In the rows, 128 means zero.
Known rows, with every way that one mark hangs from another
Q_672(Q_256(Q_136 Q_661 Q_878) Q_510): [127 144  79  71 176 121 106 120  99  99 178 132 132 111 154 222 121  83
  99 135 100 138 137 146  80  72 149 119 120  98  95 187 125  93 118 130
 109 149 155 160 141]
Q_136(Q_510): [116 152 163 116 116 149 143 113 174 110 113 136 115 124 132 114 134 133
 125 157 105 132 132  68 138 141 122 131 161 130 127 148 135 134 112 116
 136 126 127 143 134]
Q_661(Q_510(Q_672(Q_995))): [143 101 164 114 147 156 132  89 140 105 110 116 128 119  71 112 122 100
 105 147 155 154 130  88 132 141  86 134 141 136 177 161 117 121  78 106
  91 124 129 110  79]
Q_965(Q_343 Q_496(Q_577) Q_878(Q_510)): [127 208 101 198  81 139 144 162 140 188 120 130 127 124  95  50 154 179
 125 129  97 133 141 245 137 152 170 161 138 132 116  98 124  87 204 184
 170 163 113  98 143]
Q_661(Q_510(Q_672 Q_878)): [106  95 169  62 100 134 162 122 131 154  89 141 121 121  78  54 138 152
 119 141 190 136 127  87 140 133  72 103 150 174 171 140 104 114 125  99
 113 113 126 120  79]
Q_510(Q_672(Q_995) Q_878): [124  72 182 119 111 186 155  96 143 151 118 120 135 118  57  83 117 118
 131 135 164 121  93  73 136 141 130 142 140 148 177 138 119 143  90 131
  69 135 144 125  87]
Q_136(Q_256(Q_661 Q_878) Q_510): [115  83 130  76 128  92 119 109 149  96 141 130 126 116 179 164 136  93
 113 146  85 183 105 102 103 103 172 121 134 101  90 145 116  86 111 145
 127 134  87 144 131]
Q_136(Q_256(Q_661 Q_672 Q_878) Q_510): [125  56 154  93 133  58 129 119 140 100 121 117 144 117 185 155 146 102
 100 159  99 221 121  77 113  78 165 109 107 115  90 117 115  71  65 141
  95 144  82 120 139]
Q_577(Q_496(Q_965(Q_343 Q_878))): [112 160  76 217 107 164 144 182 140 129 123 133 115 133 119 125 115 148
 141 113 104 109 109 161 171 118 144 142 135 120 112  78 135 177 141 156
 160 153 148 125 148]
Q_672(Q_256(Q_136 Q_661) Q_510 Q_995): [130 152  75 112 179 179 103 103 107  83 192 111 139 104 126 252  92  82
  81 155  76 124 130 127  84 101 156 148 128  83 121 203 144 100  99 121
 102 151 172 144 144]
Q_343(Q_577(Q_496(Q_965(Q_878)))): [150 153  94 207 108 165 154 154 132 130 114 139  99 135 170 115 101 146
 170 111 120  86 139 123 147 123 116 134  97 124 100  78 130 160 159 164
 150 118 122 127 124]
Q_878(Q_256(Q_661)): [123 141  86 114 158 116 113 173 130 136 116 124 143 172 141 170 128  87
 133 116 132 147 135 113 131 133 141  82 145 109 126 124 146 137 145 135
 176 133 143 142 157]
Q_878(Q_256 Q_577(Q_496)): [154 165  81 133 155 101  95 154 108 167 134 113 116 177 149 160 111 105
 146  93 128  96 127 146 135 142 116 102 121 111 136 110 150 182 160 108
 182 118 126 135 138]
Q_136(Q_256(Q_672 Q_878) Q_510): [129  69 174  88 126  84 130 113 154  94 124 115 119 108 180 134 155 137
 107 153 120 194 113  83 123 108 166 124 111 132 102 112 112  81  69 138
  90 130  79 115 122]
Q_577(Q_496(Q_965)): [117 151  91 212 142 159 144 164 132 119 100 134 105 151 123 156 101 124
 143 125 121 134 125  88 154 133  97  96 126 125 119  97 145 199 127 101
 170 129 154 147 125]
Q_878(Q_510(Q_672(Q_256 Q_995)) Q_577): [159 112 156 156 147 149  96  99 106 116 154  99 127 115 117 124 108 113
 125 131 135 117 139 117 104 141  84 190 117 115 144 171 154 140  95 116
 111 120 129 133 135]
Q_256(Q_136 Q_661(Q_510(Q_878(Q_577)))): [103 119 146  57 116  84 122 106  91 145 129 149 158 113 116 129 159 143
 106 137 139 103 139 167 115 109 116  95 145 159 143 143 113 112 187  85
 118 115 134 115  98]
Q_878(Q_256 Q_510 Q_577(Q_496(Q_965))): [151 170  80 197 127  89 110 182  86 129 108 126  88 163 185 161 125 136
 163 103 115 116 148 144 149 162  78 119 132  95 101  93 169 195 157  73
 229  86 124 130 143]
Q_343(Q_577(Q_496(Q_965(Q_878(Q_256))))): [167 158  60 182 110 147 139 185 116 126 128 131  90 149 203 141 103 139
 182  86 135  84 139 151 150 140 134 117  95 102  98  71 137 154 166 158
 177 104 112 122 139]
Q_136(Q_510(Q_672(Q_256 Q_995) Q_878)): [129  82 174  97  97 196 146 109 146 111 162 102 119  83 103 115 105 123
 123 150 142 135  92  52 126 135 123 173 130 127 161 164 126 112  74 112
  69 136 126 148 115]
Q_496(Q_965(Q_343(Q_577) Q_878)): [137 152 137 191  92 196 165 150 158 108 135 137 131 120 137  86 130 189
 156 112 110  88 137 156 159 136 160 154 127 140 102  84 134 138 160 193
 155 132 134 119 149]
Q_672(Q_256(Q_878(Q_510))): [124 127 107 128 152 116  97 132 128 104 141 137  98 127 141 136 153 120
 150 125 138 137 123 139  95 122 115 143 141  99 104 145 120 131 144 129
 136 133 111 148 125]
Q_510(Q_672(Q_256 Q_995) Q_878(Q_577)): [144  77 169 103 132 191 123 110 109 146 170  94 136 103  94 117 103 130
 124 115 168  86  97  97 111 126 121 167 109 148 168 152 137 144 120 127
  83 135 144 144 117]
Q_343(Q_577(Q_496(Q_965))): [142 150 106 214 130 161 159 135 135 122 112 135 112 151 139 133  90 134
 159 117 111 114 145  84 151 139  99 103 105 119 101  84 135 181 143 117
 170 117 129 145 118]
Q_577(Q_343 Q_496): [ 96 166  65 177 150 117 119 114 148 123 109 142 130 162  87 134  88 110
 139 127 102 132 132 137 132 137 101 118 116 120 131 109 108 177 127 108
 143 130 143 137 144]
Q_878(Q_256(Q_136 Q_661) Q_510(Q_672)): [124 139 125 136 137  51 110 153 100 135 115 137 164 143 142 137 121  81
 124 115 149 167 173 130 143 151 108  93 133 116 119 139 142 104  90  97
 133 108 124 120 152]
Q_965(Q_496 Q_878(Q_510)): [128 196  86 167 100 123 121 139 143 176 104 164 113 104 131  72 166 147
 161 137 122 126 125 186 124 141 127 153 147 139 128 123 125 109 184 182
 141 142 123 105 119]
Q_878(Q_256(Q_136 Q_661)): [114 151  92 114 161  99 103 161 117 121 141 135 163 153 144 190 128  88
 120 108 132 131 139 144 141 137 166  72 138 119 122 131 137 123 142 118
 142 130 143 132 153]
Q_661(Q_510(Q_672)): [124 123 166  99 139 125 142 115 142 131  86 134 125 132  89  82 128 126
 110 140 171 158 151  86 140 136  64 104 139 164 162 149 116 119 100 105
 123 118 133 125  98]
Q_256(Q_661 Q_878): [122 104 124 115 160 105 126 124 142 137 114 146 142 152 120 143 147  78
 138 126 120 156 117 117 109  90 137 101 136 119 119 129 119 136 136 148
 122 156 130 148 119]
Q_878(Q_256 Q_510 Q_577(Q_343)): [127 172  92 136 134  64  89 123 115 111 115 136 120 163 150 127 137 157
 155 114 117 106 163 188 117 181  95 153 138 113 117 125 140 149 166  97
 200  80 121 119 169]
Q_661(Q_510(Q_672(Q_256(Q_878)))): [138  91 139  72 163 114 118 133 121 110 135 126 116 117 115 118 132 105
 119 121 180 161 128 113 107 102  76 119 113 142 142 157 103 106 108 119
  99 131 115 146 100]
Q_256(Q_136 Q_672(Q_995) Q_878): [146  76 182 145 169 110 119  82 128  97 145 123 158 106 104 156 155 100
 115 135 143 146 110 139 129 105 172 122 111 125 140 111 106 122  56 130
  20 154 121  92  93]
Q_256(Q_661 Q_878(Q_577)): [142 104 146 108 164  89 117 106 122 152 126 137 147 153 135 136 151  90
 134 117 117 122 124 137 101  84 129 114 125 128 116 128 133 154 155 146
 134 143 128 146 124]
Q_343(Q_577(Q_496)): [142 158 109 168 136 144 136 107 148 153 125 135 127 161 113 109  93 109
 152 121 111 111 141 102 127 132 115 106 107 117 122 104 117 158 147 135
 143 132 115 135 111]
Q_965(Q_496(Q_577(Q_343)) Q_878(Q_510)): [119 203  71 195  97 107 135 141 132 158  99 145 114 128 120  61 136 186
 138 137 103 130 154 241 117 164 127 164 108 137 113 103 108  92 202 161
 161 129 106 106 158]
Q_878(Q_510): [110 161 132 148 127 127 121 122 149 123  96 151 114 144 113 101 146 142
 139 147 124 132 142 112 127 158  97 131 165 122 122 143 135 148 137 114
 163 118 133 128 125]
Q_661(Q_510(Q_878(Q_256(Q_672)))): [122 100 127  50 113  95 137 171 111 134  91 128 115 144 130 112 176 169
 126 135 190 155 128 114 143 133 104  76 145 147 159  94 110  98 141  93
 136 113 112  88 101]
Q_510(Q_672(Q_256(Q_661 Q_878))): [133  78 124 113 175 115 117 144 122 136 141 118 154 136 124 142 105  65
 128 112 156 172 124  93 107  74 110 109  98 130 122 144 123 121  93 151
  98 162 134 169 143]

Rows
[129 158 146 181 107 172 139 157 136 125 131 128 127 119 143 109 147 193
 132 109 116  71 125 174 160 126 149 166 138 149 116  95 156 174 168 172
 168 135 158 120 160]
Q_496(Q_965(Q_343 Q_878(Q_577)))
[122  69 124 102 153 119 117  97 123  99 129 105 141 115 110 162  98  74
  79 154 128 201 120  97 115 121 126 120 122 119 150 163 117  84  82 124
 107 126 117 109 101]
Q_136(Q_256(Q_661(Q_510(Q_672(Q_995)))))
[148 202  52 132 132  98  98 148 124 166 137 143 136 126 160 114 140 153
 165  89 128  83 125 246 123 151 150 151 104 151 139  95 127 133 218 184
 161 120 130 107 168]
Q_965(Q_496 Q_878(Q_256 Q_577(Q_343)))
[139 103 142 147 167 203 117 122 140 108 157  97 136 115  87 150  87  94
 114 127 152 136 110  79 124 132 121 152 112 127 158 158 134 138  72 138
  85 149 151 148 130]
Q_510(Q_672(Q_256 Q_995))
[120  87 216 103  82 156 155  70 147 117 143 125 143  72  92  98 119 123
 115 151 136 120 111  83 151 150 153 154 140 146 163 157 116 107  58  97
  30 121 122 118  91]
Q_256(Q_136(Q_510(Q_672(Q_995) Q_878)))
[145 201 107 165  92 166 148 121 173 181 151 150 159 107 101  54 142 157
 158 111 103 103 123 206 139 128 191 150 120 147 127  89 110 104 201 230
 126 170 119 101 125]
Q_965(Q_343(Q_577) Q_496 Q_878)
[131 103 213 102 124  88 141  82 153 114 130 141 144  90 133 100 135 101
 125 131 142 145 137 102 147 123 132 127 123 152 123 146 110 103  50 112
  47 123 104 139 107]
Q_256(Q_136(Q_510(Q_672)) Q_878)
[137  90 119 148 171 178 113 126 128 113 152  98 161 125  95 170  79  56
 105 134 130 166 118  69 109 102 120 138 108 115 148 162 141 127  69 137
  93 164 155 154 149]
Q_510(Q_672(Q_256(Q_661) Q_995))
[117 196 120 190 121 174 156 148 158 190 130 114 157 143  54  87 128 160
 104 122  98 145 129 185 152 150 178 111 130 151 132  96 126 120 188 158
 173 178 141 126 132]
Q_965(Q_343 Q_496(Q_577))
[123  84 155 134 168  59 126 121 119 126 118 141 183 131 131 148 156  93
 110 133 140 178 140 127 127  70 151  76 105 143 112 104 111 107  78 130
  59 162 128 115 123]
Q_256(Q_136 Q_661 Q_672 Q_878)
[130  79 206 100  78 173 167  82 160 126 122 116 123  95  87  79 122 123
 127 158 136 135  97  52 142 142 123 168 148 138 166 152 122 118  64 111
  61 127 117 127  94]
Q_136(Q_510(Q_672(Q_995) Q_878))
[153  88 174 126 140  45 120  94 107 162  96 139 150 147 132  79 141  89
 142 125 129 159 158 129 107  93  73 141 120 129 115 138 136 129 105 126
 125 121 108 135 127]
Q_256(Q_661 Q_878(Q_510(Q_672) Q_577))
[147 177 116 118 127  70  95 130 115 132 159 119 126 131 183 173 114 108
 129 111 100  89 141 158 150 145 136 115 123 105 120 131 145 145 131  78
 145 103 108 128 140]
Q_878(Q_256(Q_136(Q_510)) Q_577(Q_496))
[118 128 160  53 106 126 135 108 117 153 110 143 108 127 106  89 166 180
 128 135 155  88 125 134 117 131  93 118 160 162 159 138 117 140 197  99
 150 104 126 117  84]
Q_661(Q_510(Q_878(Q_577)))
[122 144 108  76 128 212 117  98 108  97 193 114 107  82 108 202 116 137
  96 147 117  80  98 132  91 131 166 165 143 107 142 189 126 106 123 111
  83 130 167 136 108]
Q_672(Q_256(Q_136) Q_510(Q_878) Q_995)
[123 154  76 178 121 149 147 206 116  91 109 111  89 161 180 144 109 200
 136 100 134  98 156 187 149 172 136 128 101 130 101  79 138 131 163 140
 197  93 131 127 193]
Q_496(Q_577(Q_343) Q_965(Q_878(Q_256)))
[107 146 108 200 119 166 160 168 132  97  94 119  99 145 147 115 107 209
 125 126 119  96 154 172 142 155 126 146 100 149 101  89 129 140 157 145
 171 109 143 133 182]
Q_496(Q_577(Q_343) Q_965(Q_878))
[140 125 179 109 159  99 107  85 118 133 153 141 146 119 134 134 156 126
 133 107 139  76 123 175 123 121 156 117 124 147 120 130 122 154 147 130
  94 124 128 131 106]
Q_256(Q_136 Q_878(Q_577))
[120 130 133 150 138 139 116 144 128 120 119 127 122 129 118 107 109 124
 126 132 157 152 154  82 123 143  75 142 125 132 128 156 136 122  93 115
 136 123 136 151 148]
Q_878(Q_510(Q_672(Q_256)))
[104 154  52 219 126 139 135 158 133  99  99 145 103 138 143 137  96 149
 156 121 112 109 129 157 146 130 104 141 103 125 110  84 120 177 134 135
 150 119 150 130 163]
Q_577(Q_343 Q_496(Q_965(Q_878)))
[128  84 185 112 140  50 137 109 135 105 118 137 174 113 161 143 158  97
 106 154 109 191 147 105 132  72 146  99 114 131 105 118 114  86  57 114
  51 152 104 116 130]
Q_256(Q_136(Q_510) Q_661 Q_672 Q_878)
[ 92  67 163  65  80 112 154 120 146 137 116 120 140 106 141 104 107 117
 101 157 125 180 113  47 131 120 142 118 130 143 123 145 120  81  92 126
 114 120 108 142 133]
Q_136(Q_256(Q_661) Q_510(Q_672 Q_878))
[117  86 124  81 115 108 147 171 116 177 102 125 150 160 117 111 116  96
 137 109 174 153 122  83 143 125 121  83 134 142 152 118 131 121 124 127
 138 127 136 140 136]
Q_510(Q_672 Q_878(Q_256(Q_661)))
[137 182  87 189  74 113 130 116 146 151 133 147 121 140 120  66 119 133
 163 120  85 104 144 196 136 131 135 169 126  94 102  96 111 125 163 173
 147 138  92  98 134]
Q_965(Q_343(Q_577(Q_496)) Q_878(Q_510))
[143 110 108 141 157 145  87 106 129  78 166 121  96 112 122 165 148  98
 148 134 120 138  98 147  88 128 136 174 141  73 122 160 121 133 117 129
 103 142 111 132 108]
Q_672(Q_256(Q_878(Q_510)) Q_995)
[109 153 121 189 103 191 150 174 157 107 123 137 123 119 125 108 145 173
 136 119 120 102 117 154 166 135 160 149 151 140 116  94 142 156 145 176
 160 147 159 121 155]
Q_496(Q_965(Q_343 Q_878))
[125 147 137 145 140  61 104 159 108 110 109 136 143 139 157 141 161 142
 122 130 155 154 166 141 152 160 127  92 132 124 119 104 136 107  97  94
 124 108 115  90 146]
Q_878(Q_256(Q_136 Q_672) Q_510)
[151 133 149  74 108 188 140  64 116 144 144 116  97 115 103 141 137 155
 114 150 100  66 100 117  93 128 129 179 158 120 154 173 146 143 147 124
 125 117 153 122  93]
Q_672(Q_510(Q_878(Q_577)) Q_995)
[123 135 112  81 109 105 126 115 101 171 111 137 103 141 102  99 139 146
 132 132 139  94 116 146 120 119  79 113 140 139 153 123 110 162 192  80
 150 112 120 118  71]
Q_661(Q_510(Q_878(Q_577(Q_496))))
[137 172 108 176 131  85 102 112 112 156 105 136 110 157 125 114 120 125
 143 129 102 112 144 140 123 137  79 136 136 111 117 125 143 180 151  96
 174 113 121 126 125]
Q_878(Q_510 Q_577(Q_496))
[118 123 125  75 124  87 110 150  88 164 147 133 163 139 150 155 142 127
 129 100 146  83 128 168 132 133 165  89 137 135 131 123 138 131 188 113
 139 115 140 127 139]
Q_510(Q_878(Q_256(Q_136 Q_661) Q_577))
[112 101 209  88  73 146 173 110 161 149  96 135 123 111 105  55 124 143
 128 149 150 136 119  41 149 137  99 133 147 163 150 141 123 117  87 109
  97 116 123 140 110]
Q_136(Q_510(Q_672 Q_878))
[130  88 150 110 126 132 123 140 110 121 147 112 150 118 118 156 153 134
 122 123 171 123 106 132 152 150 184 106 128 130 161  97 121 113  96 109
  58 131 129  83 108]
Q_510(Q_878(Q_256(Q_136 Q_672(Q_995))))
[145 124  75  62 120 164 134 128 108 132 141 117 106 144 127 196 129  96
 125 142 101 134 100 114  98 122 153 135 163  76 146 168 145 109 135 126
 146 126 149 126 119]
Q_672(Q_510(Q_878(Q_256(Q_661))) Q_995)
[134 157  85 151 128 125 113 173 112  93 121 131 105 140 198 147 132 186
 160  92 134  66 142 190 142 161 126 154 113 137 112  89 151 166 178 147
 189  86 146 125 190]
Q_496(Q_965(Q_878(Q_256 Q_577(Q_343))))
[128  98 151 119 158 112 124  88 115 104 127 128 174 104  82 152 110  68
  86 147 140 170 145 124 134 117 104 112 127 133 161 166 115  96  70  97
  60 136 138 107  98]
Q_256(Q_136 Q_661(Q_510(Q_672(Q_995))))
[111  78 104  99 158 100 108 123 133 116 137 132 136 137 149 167 134  82
 117 124 117 168  99 127 105  99 176 101 123 110  98 133 114 113 134 164
 135 144 114 141 125]
Q_136(Q_256(Q_661 Q_878))
[110 153 152 213 118 194 173 177 140 117 117 100 128 158  93 123 118 196
 105 123 106 127 148 130 168 158 148 115 136 139 109  88 149 157 145 119
 204 140 152 143 158]
Q_496(Q_577 Q_965(Q_343))
[131 100 150  54 104 126 140 111  99 150 127 108 107 117 158 139 135 197
  79 152 126 118 124  93  98 111 140 132 118 154 123 137 136  98 123 130
 142 106 135 109 126]
Q_136(Q_256(Q_672(Q_510(Q_878(Q_577)))))
[122 145  73  46 113 132 139 156 107 156 120 134 107 159 146 169 134 121
 123 133 117 127 124 104 106 119 129 101 164 103 128 154 144 107 154 124
 181 118 152 140 135]
Q_672(Q_510(Q_878(Q_256(Q_661))))
[111 133 170  70 100 141 115 118 120 116 184 121 132  76 158 138 139 177
 119 133 128  62 123 130 119 131 148 149 131 149 125 155 129 120 162  98
 102 115 129 151 137]
Q_672(Q_256(Q_136(Q_510(Q_878(Q_577)))))
[162  97 194  86 138 110 120 105 130 124 159 104 125 104 159 113 122 119
 130 121 138 125 128  92 113  98 101 165 101 141 123 161 135 119  88 126
  97 127 105 167 137]
Q_136(Q_510(Q_672(Q_256(Q_878(Q_577)))))
[114 103 121 114 131  90 101 108 137 106 129 141  94 124 154 134 156 126
 138 134 124 152 112 148 105 143 153 132 144 104  96 133 112 112 136 140
 143 111  89 122 105]
Q_136(Q_256(Q_878(Q_510)))
